Each row was made from one small tree. The marks that hang from a mark follow it in brackets, in the order of their numbers. Every link used is in the known rows. Write each row's tree.
Known rows:
k_278[k_259 k_564]: [ 20.8  -3.9  -0.7  14.7 -21.9   7.0   3.2  10.3 -20.1   6.2 -12.5  -0.6
  -9.4 -14.0  10.4 -16.2   2.3 -12.7  -9.6  -5.2  22.4   9.0  -3.4   8.3
  -8.8]
k_423[k_278[k_292[k_505] k_564]]: [ -2.3  -7.2 -14.5   7.1  31.0   7.1  31.1  -4.8 -24.6 -21.7   5.3  -3.2
  25.8   3.2   3.2 -15.2 -32.3   5.4   2.0   7.9  50.2   9.9  12.6   8.0
 -16.2]
k_278[k_259 k_423]: [ 50.3  11.5  19.3  17.8 -49.0 -11.5  -6.0  28.0  -3.1   2.3  -9.3 -31.3
 -29.6 -17.9  -5.9 -17.8  31.0 -31.6 -12.3  -2.6 -21.2  16.8  -8.8  27.3
 -23.5]
k_259[k_275 k_278]: [ 26.3  19.1  11.0  27.7  -3.6   1.6 -19.1  31.4  -5.1  -5.8  22.1  -3.5
   4.5 -10.1 -24.5  31.3 -13.5  16.6   0.3 -24.9  28.7   2.6   4.9 -31.4
 -10.6]
k_423[k_278[k_259[k_275]]]: [ 49.6  18.3  21.7  24.4  13.9  -4.5   5.7  42.7   2.9 -22.1  -4.5 -20.6
  -1.3  -2.5 -18.5  -3.8  39.0 -31.0  18.9  -8.2  -1.2  29.6  -1.2  11.0
 -10.2]
k_505[k_292[k_278[k_423]]]: [ -5.6   6.1  30.1 -15.7 -25.5 -23.9  13.7  32.9 -17.4   6.1 -17.3 -17.5
 -21.2 -31.5   7.2   6.3  -2.6 -17.1 -18.1 -30.7 -12.4   1.4  -4.8  14.3
 -30.5]
k_998[k_278[k_292 k_423 k_564]]: [ -7.1   0.2  -9.2 -19.7  -4.8 -19.6   6.1  -6.6 -23.1   3.5  -5.6  -2.5
 -14.3 -17.4  24.3   2.7 -18.0  35.6 -38.5  -8.9  24.0   5.2 -14.2  16.7
 -29.7]
k_278[k_259[k_275] k_292 k_564]: [ -7.8  -6.8 -17.4   9.1  17.1 -10.5   2.0   8.2  -0.9 -17.8   6.0  18.9
  15.4 -17.6   4.9  -0.1  -8.4  21.3   6.0 -10.3  29.6   1.8  -0.1   1.7
  -9.9]
k_278[k_292 k_423 k_564]: [  7.3  -3.9 -14.8  -3.9 -10.2  -2.7  -1.2  -5.6 -14.9  -8.6  -2.4 -12.0
 -13.4 -25.2   4.9 -10.3 -31.1  29.6 -18.0  -3.6  29.9   1.7   3.6   9.2
 -19.4]
k_505[k_292[k_278[k_259 k_423]]]: [ -3.8  14.8  34.0 -12.9 -35.0 -31.8  12.2  44.1  -3.4   5.5 -19.1 -15.2
 -17.8 -36.6  14.7  -6.5  32.8 -40.9 -19.5 -20.7 -25.9   5.5 -16.4  37.3
 -23.6]
k_278[k_259 k_292[k_505] k_423 k_564]: [ -0.7  -7.7 -25.0   7.6 -22.5 -13.8  18.3  -5.5   1.1  -7.0  17.3  -9.8
   3.5 -10.5  11.6 -28.3  -4.7  -6.4  -6.5  12.1   5.4   3.5   3.4  34.6
 -20.5]
k_998[k_278[k_292]]: [-13.8   2.3  26.2  -3.8   0.6 -25.6   2.2  14.5 -46.8   5.4 -16.2  19.2
  -0.9 -10.3  13.7  16.6 -18.9  23.4 -47.4 -13.7  34.7   1.0 -20.5  -1.2
 -41.5]
k_423[k_278[k_259 k_292[k_505] k_564]]: [ -1.2   0.0 -10.8   8.5  20.5   1.1  28.9   5.4 -11.1 -20.6   4.3  -0.2
  27.0  -2.9   9.9 -28.4   1.5 -19.9  -0.5  16.7  33.8  13.1   1.6  28.6
 -10.4]
k_505[k_292[k_278[k_259]]]: [-21.4   7.1  42.2  -7.8 -18.7 -23.1  13.7  46.7 -23.3   7.9 -26.0  13.4
  -0.8 -31.8  17.2   0.7  17.8 -38.8 -22.7 -25.5  -0.1   1.2 -17.4  18.3
 -22.4]
k_292[k_505]: [ 17.7 -16.0   9.6  36.0 -30.0  -0.5  18.9   8.2 -39.2   5.9   8.2  -7.6
  -3.9  14.9  -9.4  -3.8 -21.4 -12.6  -0.2 -10.0  13.5   3.9  13.2 -11.9
 -32.4]
k_564[k_278]: [ 19.1 -30.2  32.0   6.9 -11.8  -5.7   1.6   5.0 -50.4 -10.0  -9.6 -12.2
 -18.0  -8.8 -20.8   2.9  -3.9 -19.1  17.6  -6.3  23.4  11.4  17.3 -14.0
 -33.6]
k_278[k_259[k_275] k_292 k_423]: [ 21.8   7.2   3.8  10.9 -11.8 -30.1  -6.3  27.3  16.5 -19.2   9.0  -9.8
  -6.2 -22.1 -11.7  -2.1  19.6   2.6   1.6  -7.6 -12.5   8.6  -6.7  19.6
 -22.5]
k_505[k_292[k_278[k_564]]]: [-34.7  -8.3  10.0 -18.1   3.0  -5.5  23.0  13.9 -34.9   9.2 -21.6  13.0
   1.0 -27.5  25.0   7.6 -30.0   3.4 -12.2 -32.4  32.3  -3.0  -0.5  -2.4
 -15.3]
k_505[k_292]: [  1.2  13.1  28.8   8.9 -17.1 -12.0   3.3  35.7 -24.4  -4.6 -25.9  -2.5
 -10.0 -28.7  -0.3  10.1 -23.5  -5.5 -15.6 -22.6  12.3   5.1  -5.5  -3.9
 -36.3]
k_998[k_278[k_564]]: [  1.6  -6.5  -1.5   0.3  -5.9  -3.1  12.8  -1.3 -45.2  15.6 -14.7   4.8
 -14.2  -0.8  22.9   8.1 -18.0  18.4 -27.1 -20.5  31.9  11.4  -9.3  -3.7
 -24.2]
k_423[k_278]: [ 46.6  14.8  31.8  17.5   2.4   9.2   5.6  29.0 -28.3 -11.9 -20.4 -23.3
  -9.5  -4.2 -15.2  -4.6   0.9 -20.6  -3.4  -5.2  22.1  23.6   1.5   0.1
 -20.6]

Write each row's tree:
[ 13.7 -14.4 -14.1  -4.6 -11.2 -11.3  12.4   7.9   6.3   4.1  13.3 -13.5
 -13.9  -7.5   6.1  -6.0  27.7  -7.3  18.4 -25.8 -10.2   9.1   5.1  16.8
   0.7]  k_292[k_278[k_259[k_275] k_423 k_564]]
[  8.4   1.7  15.8  16.8  16.5  -3.1  23.3  15.6 -28.5 -22.0   3.5  -5.7
  21.4   4.1  -8.6  -9.4 -19.1  -9.8  -3.4   6.2  32.6  12.0   6.6   4.6
 -29.3]  k_423[k_278[k_292[k_505]]]
[ 49.4   8.1   5.4  23.4 -30.6 -18.9  -5.8  31.3  15.9  -8.4   9.2 -29.0
 -23.8 -10.0 -17.9  -3.2  35.7 -18.4  11.8 -14.3 -29.2  18.3  -0.7  14.8
 -18.9]  k_278[k_259[k_275] k_423]
[ 33.4  16.7 -25.7  12.7  -9.2   5.7 -15.0   7.5  20.0  -9.5  31.3 -29.9
 -10.3 -17.7 -15.7  14.9 -13.6  30.5   9.3 -19.4  18.1   6.4  12.7 -15.3
   1.5]  k_259[k_275 k_278[k_423 k_564]]
[ 41.1 -16.4  13.3   6.3 -18.0 -23.6  -2.5  17.4   4.9 -22.0  11.0 -34.3
 -26.6 -14.5 -26.8  -3.8  48.5 -31.9  43.1  -4.4 -26.8  23.5  15.7  15.9
 -24.2]  k_564[k_278[k_259[k_275] k_423]]
[-15.9 -33.4 -21.4  14.1   0.7  -8.5  38.9  -2.9 -13.3   6.5  28.4  12.4
  17.3  17.5  10.5  -5.2  10.0 -13.6  29.0 -26.3  10.1   1.4  16.9   0.7
  -2.3]  k_292[k_278[k_259[k_275] k_564] k_505]
[ 11.8  14.0   6.2  -3.2  26.4   2.7   7.9  18.7 -12.4 -19.9 -17.3   0.5
  15.2 -24.0  11.8 -22.6   5.2  -9.5 -13.3  11.5  40.8  16.1  -9.6  25.8
  -5.9]  k_423[k_278[k_259 k_292 k_564]]
[-12.3  11.0 -18.8   6.2  27.9   0.8 -15.5   9.2   0.0 -14.9  27.2  16.0
  25.9 -24.4  -7.5  28.5 -41.1  53.1  -5.1 -16.6  62.4  -5.5   6.7 -28.1
  -2.0]  k_259[k_275 k_278[k_292 k_564]]
[ -4.3   9.8 -29.2   5.6 -14.8  -0.5   2.2  -9.9  -2.0  -5.8  37.7 -12.4
  13.7 -17.4  -2.2  -1.8 -35.9  25.0 -19.6   5.5  37.9  -7.1  10.7   4.2
 -11.0]  k_259[k_278[k_292[k_505] k_423 k_564]]
[ 10.5   5.9   3.8  23.7  26.8 -18.0  23.8  29.3   4.6 -32.1  19.3  -0.6
  29.3   4.5 -12.9  -5.8  20.4 -19.9  20.2   2.0   9.6  18.6   3.7  16.5
 -19.5]  k_423[k_278[k_259[k_275] k_292[k_505]]]
[ -3.9 -21.9  -7.2   1.5   6.0  -4.5  16.6   9.8 -11.9   6.9   6.5  13.5
   3.4  -2.4   9.9  -0.8  14.2  -4.4  17.0 -31.2  16.5   2.3   5.0  -2.6
   0.9]  k_292[k_278[k_259[k_275] k_564]]
[ 22.8  22.6  33.6   4.4  12.8  -8.5   2.1  37.5 -14.4 -20.7 -20.6  -1.8
   8.2 -22.1  -1.7 -15.9  20.0 -26.5 -20.4  11.3  23.9  17.9 -17.0  25.6
 -18.1]  k_423[k_278[k_259 k_292]]
[ 22.9  12.0  17.5   5.1 -30.8 -24.0  -9.2  26.9  -0.9  -8.2  -6.4 -13.9
 -12.9 -30.6  -0.2 -15.6  16.0 -12.5 -25.7   4.0  -3.3   6.7 -13.7  30.3
 -28.4]  k_278[k_259 k_292 k_423]
[  7.4   4.9   0.5  -4.1  33.8  10.9   8.4   5.0 -26.1 -20.2 -15.2  -0.7
  11.0 -17.2   4.2  -9.2 -26.5  15.2  -8.9   3.0  55.4  11.8   0.3   3.4
 -10.9]  k_423[k_278[k_292 k_564]]
[ -7.5 -10.9  -3.5  28.5   0.3 -26.1  15.1  18.2  -3.1 -14.9  23.8  15.1
  22.8   2.8  -8.3   2.6   0.7  -4.5  11.8  -7.1   7.1   2.7   4.9   4.0
 -27.5]  k_278[k_259[k_275] k_292[k_505]]
[ -4.6   9.9  -7.4 -20.7 -11.6 -27.9   5.5   3.1  -9.0   4.6  -8.1  -0.1
 -12.3 -25.4  31.4 -11.1  15.8  10.2 -42.2   0.4   8.7  10.6 -25.6  41.1
 -23.1]  k_998[k_278[k_259 k_292 k_423 k_564]]
[-11.3   5.6  -5.8  27.5   9.3 -14.1   0.3  16.0  -5.4 -15.8  46.2  12.9
  35.2  -2.3 -20.4  30.4 -32.5  28.2   0.4 -13.4  38.2  -7.2  12.6 -26.3
 -18.8]  k_259[k_275 k_278[k_292[k_505]]]
[ 19.0  -9.3 -16.6  21.0  -1.8   0.7   4.5  11.8  -0.5  -5.3   4.0   1.1
  -1.4  -7.0   0.2  -3.0   6.4   3.5  16.8 -17.6  13.8  12.9   6.5  -1.8
  -4.8]  k_278[k_259[k_275] k_564]
[ 14.2   8.9 -16.9  19.0   7.9  13.9 -13.6   8.9  -0.4  -4.9  25.5  -1.6
   8.4 -11.3 -13.0  26.8 -27.5  34.0   7.4 -25.2  44.0   3.3  13.2 -33.4
   2.9]  k_259[k_275 k_278[k_564]]
[ 11.5 -22.2  21.7 -12.7  -8.9 -22.2  -5.1   1.0 -28.1 -21.5  -2.5 -19.1
 -18.9 -27.0 -19.0  -4.4  -2.2  -2.4   6.5   5.2  15.8   6.0  11.3   8.6
 -35.1]  k_564[k_278[k_292 k_423]]
[  5.1   8.1  17.0  -9.5 -16.5 -33.5   1.7  14.5 -27.2   1.2 -10.3  -5.2
 -18.3 -16.5  12.2   9.7  -3.4  20.6 -45.0 -10.1   7.2   6.3 -21.8  17.9
 -42.6]  k_998[k_278[k_292 k_423]]
[  3.6 -22.7 -15.3   4.8 -35.2  -8.5  33.8  -4.7 -12.0  15.4  18.6 -14.7
  -7.2   5.2  17.2 -28.1  19.8 -31.2   2.0  -8.0  -8.2   3.6   9.0  31.2
  -7.9]  k_292[k_278[k_259 k_423 k_564] k_505]
[ -3.4 -17.5 -30.1   6.5 -13.4  -8.2  20.3 -18.8 -14.2  -8.4  18.8 -12.6
   1.2  -4.5   4.4 -16.6 -35.8  18.9  -4.6   1.3  21.8   0.6  13.6   9.4
 -23.4]  k_278[k_292[k_505] k_423 k_564]
[-22.4   1.5 -20.6  12.7   2.7   6.6   4.9  -7.0 -22.2  -2.4  31.5  12.9
  32.6 -11.2   3.2   8.2 -50.8  28.2 -20.3   0.4  63.7 -10.1   8.3 -15.8
 -10.1]  k_259[k_278[k_292[k_505] k_564]]
[ 13.8 -13.6  14.5  12.4 -48.3 -19.6  27.6  13.4 -14.6  15.2  15.1 -17.9
 -11.5   5.7   5.6 -20.8  32.9 -47.7  -3.3 -10.5 -24.9   6.7   2.7  31.2
 -20.6]  k_292[k_278[k_259 k_423] k_505]
[ 10.9  -4.4 -12.8  21.2 -16.3 -33.0  14.9  15.1  18.8 -20.2  30.2 -11.7
   6.5  -4.1 -12.3  -6.6  15.6  -7.6  13.9  -3.3 -18.9   7.1   7.3  21.7
 -27.9]  k_278[k_259[k_275] k_292[k_505] k_423]
[ -5.4  -6.6  10.5  23.6 -19.4 -18.0  15.2  15.8 -22.3  -4.7   7.7  14.3
  18.5  -5.1   2.0 -13.6  -3.6 -19.7 -14.2   4.0  16.6  -0.1  -2.6  15.8
 -31.6]  k_278[k_259 k_292[k_505]]
[ 38.1   8.3  -7.8  13.4  25.4   9.2  12.5  21.4   7.3 -19.1  -1.4 -15.4
   3.4  -4.9  -6.1 -11.7  25.0 -15.7  26.5  -6.3  14.8  27.9   3.3  10.9
   2.4]  k_423[k_278[k_259[k_275] k_564]]
[  9.5 -20.3  -4.2  -9.6 -21.2   0.9  13.8  -6.9 -28.9  14.8  -2.3 -18.1
 -24.7  -9.6  10.3  -9.0 -11.2   3.9  -6.1 -21.9  13.4   3.2   8.9   5.1
  -9.6]  k_292[k_278[k_423 k_564]]
[ -6.1  -2.2   3.0   1.4 -22.6 -36.3  22.7   1.6 -28.0   2.3  12.4  -6.6
  -5.1   2.7  10.6   3.6  -8.5  11.8 -32.5  -6.4   0.7   5.0  -7.5  19.4
 -47.2]  k_998[k_278[k_292[k_505] k_423]]
[  6.9  21.7 -13.8  -5.8  -9.7   1.2 -19.8   3.0  -1.0  -6.3  15.7 -11.8
   1.7 -36.5  -1.4   5.3 -31.8  33.5 -29.7  -0.9  44.1  -4.3  -2.1   0.6
  -6.6]  k_259[k_278[k_292 k_423 k_564]]
[-15.1 -36.4   4.3  10.4  12.6 -32.1  19.0   4.1 -13.5 -29.5  27.5  10.6
  20.8  -1.3 -18.6   0.1  15.5 -19.8  43.1   2.7   8.9   8.3  21.9   2.8
 -30.7]  k_564[k_278[k_259[k_275] k_292[k_505]]]
[ 14.0 -10.3   1.2  -8.5 -28.6  -5.1  12.3   5.6 -15.6  13.9  -3.6 -15.1
 -20.2 -14.8  16.4 -20.9  24.4 -22.2  -8.9 -13.2  -1.8   7.2  -1.2  28.3
  -4.7]  k_292[k_278[k_259 k_423 k_564]]
[ 14.9 -13.0  27.3 -12.8 -18.2 -29.6  -7.7  11.8 -13.6 -20.1  -2.9 -17.6
 -16.8 -34.8 -11.5 -15.0  30.1 -29.5   4.2  15.1  -1.0   9.7   1.6  31.1
 -30.7]  k_564[k_278[k_259 k_292 k_423]]
[-25.2  -7.2  -2.9 -11.8  12.0 -13.8   9.5  -5.0 -43.3   6.5 -12.4  23.8
   2.5 -13.9  27.7  10.7 -31.2  39.4 -41.2 -11.4  50.9  -1.0 -16.5  -0.3
 -28.4]  k_998[k_278[k_292 k_564]]
[ 11.3  -0.6 -24.6   1.9   1.3 -17.3  -0.4   7.8  20.1 -17.5  12.5  -6.7
  -1.7 -25.0   2.2  -8.1   6.6  20.0   8.1  -7.5   4.2   7.4  -0.4  18.9
 -10.5]  k_278[k_259[k_275] k_292 k_423 k_564]
[-17.9 -18.1 -32.1  17.2  11.9 -13.3  23.7  -3.2   0.7 -15.2  28.4  17.8
  28.9   1.6   5.3  -5.2 -13.3  12.2  19.7  -6.1  25.2  -0.9  10.7   3.9
 -14.0]  k_278[k_259[k_275] k_292[k_505] k_564]
[ 33.5  13.3   8.2   9.0 -24.7 -33.6   2.9  29.8   6.6   1.7   5.4 -19.9
 -26.6  -4.3   1.4   9.3  49.1 -10.6  -9.1 -21.5 -33.6  24.0 -18.2  25.8
 -27.8]  k_998[k_278[k_259[k_275] k_423]]
[  4.4   2.6   1.8   1.0 -16.0  -7.3  12.1  10.3 -29.0  16.9 -16.0   6.4
 -11.1  -7.0  30.6  -3.5  15.5  -6.0 -31.3 -11.7  17.0  14.1 -20.5  18.4
 -19.6]  k_998[k_278[k_259 k_564]]
